Each row comes from the steps of one path. Every step used is in the known rows, and no mark comes twice. Write the path behind each row, first mark first.
Known rows:
bedotep-tulu-desago: [-1.27  1.63  1.32 -1.12  0.00 -0.74  1.40 -1.37  0.10 -2.12  1.44  0.38
 -2.50  1.96 -1.20  1.91  0.83 -2.02  0.41 -0.52 -0.65  0.05  2.24  1.89
  2.73 -0.12  1.71 -0.55]
kifu-zosep-kaze: [ 0.83 -0.73  2.72 -0.08  0.05  1.57 -0.30 -2.50  1.29 -2.69 -0.44  0.27
 -0.81  3.04 -0.27  1.72  0.92 -0.45 -1.71  0.79 -0.55 -1.69  2.14  1.60
  0.96  0.79  0.82 -0.89]
kifu-petegon-kaze-zosep-vinezaz-tulu: [ 1.06  2.07  5.77  3.22 -1.68 -2.39  1.34 -2.09  4.29 -2.30  0.67  2.76
  0.41  0.00  1.39  2.14  4.97  0.90  0.14  0.16  3.19 -3.10  2.29 -0.06
 -0.93  0.58  1.91 -0.80]
petegon-kaze-zosep-vinezaz: [ 3.39 -0.03  4.03  2.49  0.73 -0.14  0.81 -3.30  2.76 -3.45  2.17  2.85
 -0.78  1.42  0.27  2.11  4.12 -1.27  0.21  0.67  1.98 -2.64  2.59 -0.55
 -1.24  0.75  0.46 -1.14]
vinezaz-tulu-bedotep: [-0.93  1.20  2.59  0.65 -0.74 -0.78 -0.27  0.65  0.47  0.20  0.41 -1.55
 -0.67  1.19 -1.41  1.62  2.53  0.66  0.73 -0.63  0.08  0.60  1.26  1.57
  0.07  0.20  2.73 -0.77]
petegon-kaze-zosep-vinezaz-tulu-bedotep-gilas-desago: [ 1.55  2.79  6.03  2.68 -0.16 -0.97  1.28 -2.95  1.97 -2.45  1.51  0.61
 -0.14  2.11 -0.26  7.33  1.92  1.27  0.13  1.58  0.17  0.76  2.68  2.40
  0.26  0.33 -0.44 -1.88]
kaze-zosep-vinezaz-tulu-desago: [ 1.40  2.68  2.81  1.34 -0.69 -2.63  2.16 -2.33  1.60 -3.13  1.07  0.67
 -1.62  1.98 -0.87  2.62  2.16 -1.61  0.02 -1.69  2.12  1.13  3.08  3.09
 -1.50  0.15  4.11 -1.07]
vinezaz-tulu-desago-gilas: [-1.38  2.09  1.78 -0.26 -1.46  0.21  1.99  0.44  0.54  0.09  0.62 -0.66
 -0.70  0.48 -2.49  2.51 -2.20 -0.37  0.42 -0.81  0.92  2.21  0.26  2.58
  0.21  0.28  1.73 -0.80]
kifu-petegon-kaze-zosep-vinezaz-tulu-desago: [-0.42  2.21  6.26  2.45 -1.65 -2.87  2.07 -2.88  2.80 -2.42  0.93  3.46
 -0.15  0.20  0.07  3.31  4.01 -0.20  1.38 -0.20  2.62 -2.31  2.13  0.92
 -0.42  0.91  2.27 -1.17]
tulu-bedotep: [-0.95 -1.12  2.47  0.21  0.46 -0.10 -0.45 -0.30  0.28 -0.46  0.94 -0.94
 -0.91  0.85 -1.28  1.44  3.35 -0.88  0.92  1.11 -1.08 -0.04  1.27  0.86
  0.53  0.42  0.63 -0.85]
kifu-zosep-vinezaz-tulu-desago-gilas-kaze-petegon: [-0.31  2.54  5.06  1.29 -1.41 -1.93  0.72 -3.55  3.35 -1.52  1.94 -0.13
  0.98  1.12 -2.69  4.78 -1.02  0.19 -1.25  0.05  3.24  1.46  3.47  1.60
  2.92  0.45  1.61 -0.41]
mirota-gilas-desago: [ 1.98  1.31  0.22  0.89 -0.08  0.43  2.61 -0.56  0.18 -3.08  0.41 -0.19
 -2.12 -0.80 -0.16  3.23  0.27 -0.37 -0.01  2.33 -0.66  2.30 -0.96  1.28
  1.70 -0.95 -2.06  0.73]
petegon-kaze: [ 1.21 -0.41  2.61  1.04  0.31  2.07  0.82 -1.03  0.59 -1.77  1.43  2.51
 -0.39  0.50 -0.71  0.80  2.03 -0.30  1.17  1.18  0.47 -2.56 -0.12 -1.68
  0.44  0.68 -0.52 -0.78]
vinezaz-tulu: [ 0.64  2.15  0.95  0.77 -1.27  0.01  1.20  0.61  1.00 -1.17  0.18 -0.37
 -0.73  0.65 -0.52  0.25  0.94  0.16 -0.14 -0.84  1.23  0.28  0.52  1.16
 -0.59 -0.23  2.84 -0.17]
tulu-desago: [-0.85 -0.09  1.32 -0.50  0.00  0.37  1.94 -1.11 -0.71 -2.04  0.86  0.94
 -1.62  0.69 -2.03  1.08  0.83 -2.32  1.24  0.63 -0.42  0.59  0.35  1.39
  0.53  0.37  1.05 -0.64]
kifu-zosep-vinezaz-tulu: [ 2.28  3.34  2.43  1.49 -1.14 -2.42  0.40 -1.82  3.43 -3.37  1.07 -0.85
 -1.26  2.03 -0.69  1.60  3.48  0.77 -2.89 -1.63  2.35  0.92  3.60  1.61
 -1.02 -0.33  3.20 -0.60]
bedotep-zosep-kaze-petegon: [ 1.96 -0.16  5.09  0.94  0.28  0.94  0.39 -3.18  0.91 -1.92  0.20  0.86
  2.28  1.38  0.43  1.78 -1.30 -0.44  0.26  2.82  0.73 -3.12  1.93  0.81
  1.15  0.17  0.15 -1.81]
desago-gilas: [ 0.16 -0.42  1.23  0.27 -0.33  1.29  1.01  0.14  1.83 -0.38  1.07 -0.64
 -0.38 -0.09 -0.95  1.14 -0.51 -0.82 -0.50  1.48  0.39  0.72  0.34  1.05
  0.08  0.19 -0.71 -0.35]
zosep-vinezaz-tulu-desago-gilas-kaze: [-0.79  1.66  2.90  1.00 -1.71 -0.02  1.42 -1.70  1.89 -1.15  1.86  0.58
 -0.82  0.56 -3.08  4.09 -0.53 -1.83  0.37 -1.84  2.92  2.32  2.25  1.13
  0.65  1.14  2.12 -0.92]
bedotep-tulu-desago-gilas-kaze: [-1.99  0.80  1.84 -0.99 -0.19  1.23  0.83 -1.76  1.35 -0.12  1.87  0.22
 -1.98  2.10 -2.05  3.75 -1.76 -2.27  0.03 -0.23  0.34  0.26  2.35  1.26
  4.86  1.36  0.04 -0.66]
kifu-petegon-kaze-zosep-vinezaz: [ 1.03 -0.25  5.63  2.81 -0.54 -1.73  1.09 -3.14  3.98 -2.85  1.34  3.44
  0.14 -0.33  1.40  1.85  5.80 -0.66  0.33  2.03  2.09 -3.76  2.26 -0.71
 -0.43  0.79 -0.09 -0.95]
tulu-bedotep-gilas-kaze: [-1.20 -2.16  2.69  0.37  0.61  2.05 -1.59 -1.25  1.23  0.49  1.26 -0.35
  0.35  1.85 -0.73  4.56  0.12 -1.89  0.34  2.68 -1.13 -0.26  1.77  0.14
  2.55  1.27 -1.40 -0.87]
bedotep-tulu-desago-gilas-kaze-zosep: [-0.71  0.99  2.42 -0.47  0.60  0.72  0.88 -2.73  2.37 -0.13  1.55  0.28
 -2.21  3.58 -0.69  4.28 -1.69 -2.26 -0.59  0.25  0.50 -0.57  3.39  2.44
  4.76  1.59  0.38 -0.94]

Write each row's path:
[ 1.83  0.63  4.72  1.38  1.23 -1.92 -0.69 -2.96  2.22 -1.66  2.39 -0.93
 -0.64  1.74 -1.10  2.66  4.50 -0.92 -0.62  0.72  0.62 -0.22  4.33  0.49
 -0.83  0.50  0.76 -2.73] : tulu-bedotep-zosep-vinezaz
[ 0.55 -0.52  3.36  1.10  0.31  0.06  1.27 -3.61  2.80 -1.68  2.17  1.21
 -1.45  1.70 -1.80  4.29  0.33 -3.39 -0.23  0.46  2.06  0.67  3.18  1.76
  0.97  1.87  0.61 -1.12] : tulu-desago-gilas-kaze-zosep-vinezaz
[-0.07 -1.67  3.53  0.69 -0.70  0.90  0.65 -1.77  0.21 -2.29 -0.04  1.41
  1.96  0.05 -0.24  1.32 -0.46 -0.96  1.43  2.26  0.32 -2.04  0.76  0.83
  1.01 -0.24  0.68 -0.04] : zosep-kaze-petegon
[-0.26  1.65  2.52  0.56 -0.64  1.03  1.45 -1.45  1.77  0.63  0.49  0.16
 -1.09  2.58 -1.34  3.60 -2.53 -1.24  0.05 -0.35  1.89  0.53  1.47  2.58
  2.08  1.75  1.84 -0.86] : vinezaz-tulu-desago-gilas-kaze-zosep
[-0.30  2.87  3.75  1.36 -1.25 -1.93  1.42 -1.18  1.10 -2.51  1.12 -1.49
 -0.42  0.60 -1.47  6.14  1.56  0.51 -0.34  0.95 -0.48  3.83  2.48  3.11
 -0.10 -0.61  0.49 -1.08] : zosep-vinezaz-tulu-bedotep-gilas-desago
[ 1.14  1.59  3.13  1.58 -0.61 -0.52  0.93 -3.27  2.65 -2.17  1.32  1.12
 -0.37  2.85 -0.40  5.85 -1.01 -2.73 -0.55 -0.11  2.04  1.04  3.54  2.56
  0.46  1.13  1.94 -1.11] : bedotep-gilas-kaze-zosep-vinezaz-tulu-desago
[-1.02  1.64  4.34  1.54 -1.91 -1.33  1.46 -2.23  2.03 -1.26  1.97  0.91
  1.40 -0.66 -2.75  4.27 -1.38 -1.08  1.18 -0.21  3.50  1.64  2.07  0.93
  1.73  0.33  1.76 -0.28] : zosep-vinezaz-tulu-desago-gilas-kaze-petegon
[ 1.61  2.38  1.87  1.68 -1.51 -1.72  1.09 -0.57  2.14 -2.94  1.24  0.01
 -0.90  0.22 -0.85  1.16  3.08 -0.57 -0.46 -1.78  2.57  1.19  2.17  1.03
 -2.06 -0.46  3.54 -0.42] : zosep-vinezaz-tulu
[ 3.55  3.89  3.25  1.94 -0.51 -1.85  1.05 -2.08  2.91 -2.59  1.44 -0.37
 -0.47  1.48 -0.31  1.59  2.14  0.10 -1.62 -1.17  3.12  0.26  3.31  0.96
 -1.87  0.00  2.82 -2.18] : bedotep-zosep-vinezaz-tulu
[ 2.53 -0.24  3.19  1.56  1.01  1.56  0.84 -2.05  1.58 -1.73  1.11  2.38
 -0.69  1.93  0.53  1.23  1.97 -0.47  0.50  1.62  0.70 -3.43  0.88 -0.41
  0.24  0.94 -0.22 -0.99] : petegon-kaze-zosep
[ 1.17  3.22  4.39  1.17 -0.65 -0.21  1.17 -3.11  2.66 -0.71  2.13  0.16
 -0.52  1.86 -2.48  4.54 -1.46 -1.26 -0.81 -1.28  3.39  1.18  3.41  1.01
  0.63  1.69  1.57 -2.58] : bedotep-zosep-vinezaz-tulu-desago-gilas-kaze
[ 1.07  2.76  4.02  0.92  0.29 -0.85 -0.39 -0.77  1.16  0.59  0.60 -2.00
 -0.21  2.58 -0.74  2.08  1.67  1.47 -0.29 -0.12  0.58 -0.37  2.50  1.37
  0.15  0.57  2.04 -2.50] : vinezaz-tulu-bedotep-zosep
[ 1.14  2.06  3.10  1.54 -0.62 -1.19  1.62 -3.26  1.92 -2.56  1.29  1.53
 -1.73  2.54 -1.34  3.39  1.74 -2.42  0.28 -1.81  2.95  0.34  3.35  2.02
  0.36  1.33  4.02 -0.83] : gilas-kaze-zosep-vinezaz-tulu-desago
[ 0.41  1.26  6.79  1.09 -0.33 -0.63 -0.82 -2.16  0.69  0.09 -0.17 -0.91
  2.65  2.07 -0.30  3.36 -0.49  1.51  0.89  1.24  0.57 -2.16  2.70  1.72
  1.26  0.36  2.07 -2.35] : vinezaz-tulu-bedotep-zosep-kaze-petegon
[ 0.47  0.91  4.74  2.16 -0.38 -0.96 -0.94 -1.92  3.96  0.47  1.65 -1.33
 -0.53  2.26 -1.08  4.83  2.06 -0.51 -0.49 -0.85  2.55  0.95  4.07  1.82
  0.55  1.66  2.05 -1.39] : desago-gilas-kaze-zosep-vinezaz-tulu-bedotep
[ 0.95  3.06  4.15  1.92 -0.39 -2.39  1.52 -2.11  2.04 -2.54  0.89 -1.61
 -0.76  2.03 -0.22  6.63  1.58  0.44 -0.98  1.38 -0.23  3.08  3.37  4.49
 -0.14 -0.34  0.84 -1.28] : kaze-zosep-vinezaz-tulu-bedotep-gilas-desago
[ 0.30 -1.06  6.68  0.80  0.89  0.10 -1.06 -3.14  0.45 -0.49  0.44 -0.33
  2.38  1.83 -0.49  3.23  0.26  0.05  1.02  3.03 -0.52 -2.89  2.73  0.96
  1.85  0.60  0.08 -2.34] : tulu-bedotep-zosep-kaze-petegon
[-0.29  0.35  3.79  1.80 -0.92 -0.36 -1.43 -1.51  2.58 -0.63  1.72 -0.59
  0.57  1.59 -1.00  5.66  1.52 -1.14 -0.15 -0.11  1.19  1.21  3.48  0.57
  0.52  0.88  1.17 -1.23] : zosep-vinezaz-tulu-bedotep-gilas-kaze
[-0.53  0.32  5.05  2.29 -1.04 -1.47 -1.35 -2.13  2.73 -0.59  1.96 -0.34
  2.75  0.40 -0.73  5.89  0.57 -0.38  0.58  1.65  1.77  0.66  3.41  0.34
  1.64  0.09  0.80 -0.51] : zosep-vinezaz-tulu-bedotep-gilas-kaze-petegon
[ 0.22  0.34  3.21  1.41  0.16  0.93 -1.36 -1.14  2.52  1.15  0.39 -1.05
  0.39  3.61  0.71  5.24 -0.55 -0.43 -0.49  1.43  0.17 -0.48  2.84  2.08
  2.05  1.56  0.98 -1.10] : vinezaz-tulu-bedotep-gilas-kaze-zosep
[ 0.64 -0.73  4.17  0.34 -0.24  0.43 -0.21 -3.05  1.40 -2.73 -0.10  0.48
  1.52  1.82  0.02  1.75  0.02  0.22 -1.02  2.40  0.00 -2.39  2.04  1.41
  2.03 -0.14  0.50 -0.29] : kifu-zosep-kaze-petegon
[-1.82 -0.93  3.42  0.12 -0.43  1.18  1.40 -2.06  0.65 -0.09  1.67  0.99
  1.20 -0.50 -2.58  3.19 -2.74 -1.92  1.69  2.61  1.12  0.03  0.40  0.42
  3.80  0.82 -0.81  0.03] : tulu-desago-gilas-kaze-petegon
[ 2.72  1.50  2.68  2.48 -0.61 -0.11  0.06 -2.48  4.14 -1.91  1.32  0.56
  0.22  2.59  1.06  4.73 -0.05 -1.63 -1.69  0.28  2.70  0.09  3.76  1.68
 -0.04  0.72  1.62 -0.70] : bedotep-gilas-kaze-zosep-vinezaz-tulu
[ 1.32  1.70  4.12  2.14 -0.17 -3.05 -0.25 -1.53  2.68 -1.46  1.21 -1.11
 -1.05  2.16 -0.29  3.00  4.67 -0.14 -0.16 -1.17  1.47  0.53  3.98  2.60
 -1.53  0.24  3.61 -1.29] : kaze-zosep-vinezaz-tulu-bedotep
[ 0.81  2.50  3.36  1.19 -1.04 -2.01  1.87 -1.71  2.74 -1.54  1.51 -0.19
 -1.02  1.39 -1.38  3.81 -0.12 -1.19 -0.53 -1.22  2.46  2.24  2.85  3.67
 -1.47  0.39  2.55 -1.29] : kaze-zosep-vinezaz-tulu-desago-gilas
[-0.53  2.26  2.72  0.78 -1.74 -1.49  1.92 -0.79  1.74 -1.56  1.72 -0.23
 -0.80 -0.12 -2.73  3.36 -0.08 -1.05  0.04 -1.70  2.19  3.11  1.83  2.37
 -1.33  0.00  2.29 -1.02] : zosep-vinezaz-tulu-desago-gilas
[-0.50  0.73  7.39  3.04 -1.09 -2.46 -0.84 -2.22  4.43 -0.36  1.01  1.34
  1.86  0.73  1.59  5.99  3.73  1.05  0.22  1.90  1.06 -2.15  3.32  0.92
 -0.20  0.80 -0.20 -1.68] : kifu-petegon-kaze-zosep-vinezaz-tulu-bedotep-gilas
[-1.27  0.46  2.62  0.01  0.18  0.62  1.36 -0.97 -0.25 -1.45  0.77 -1.35
 -0.67  0.87 -1.33  5.10  0.28 -0.25  0.21  3.70 -2.78  2.33  0.61  2.65
  1.85 -0.24 -2.07 -0.82] : tulu-bedotep-gilas-desago
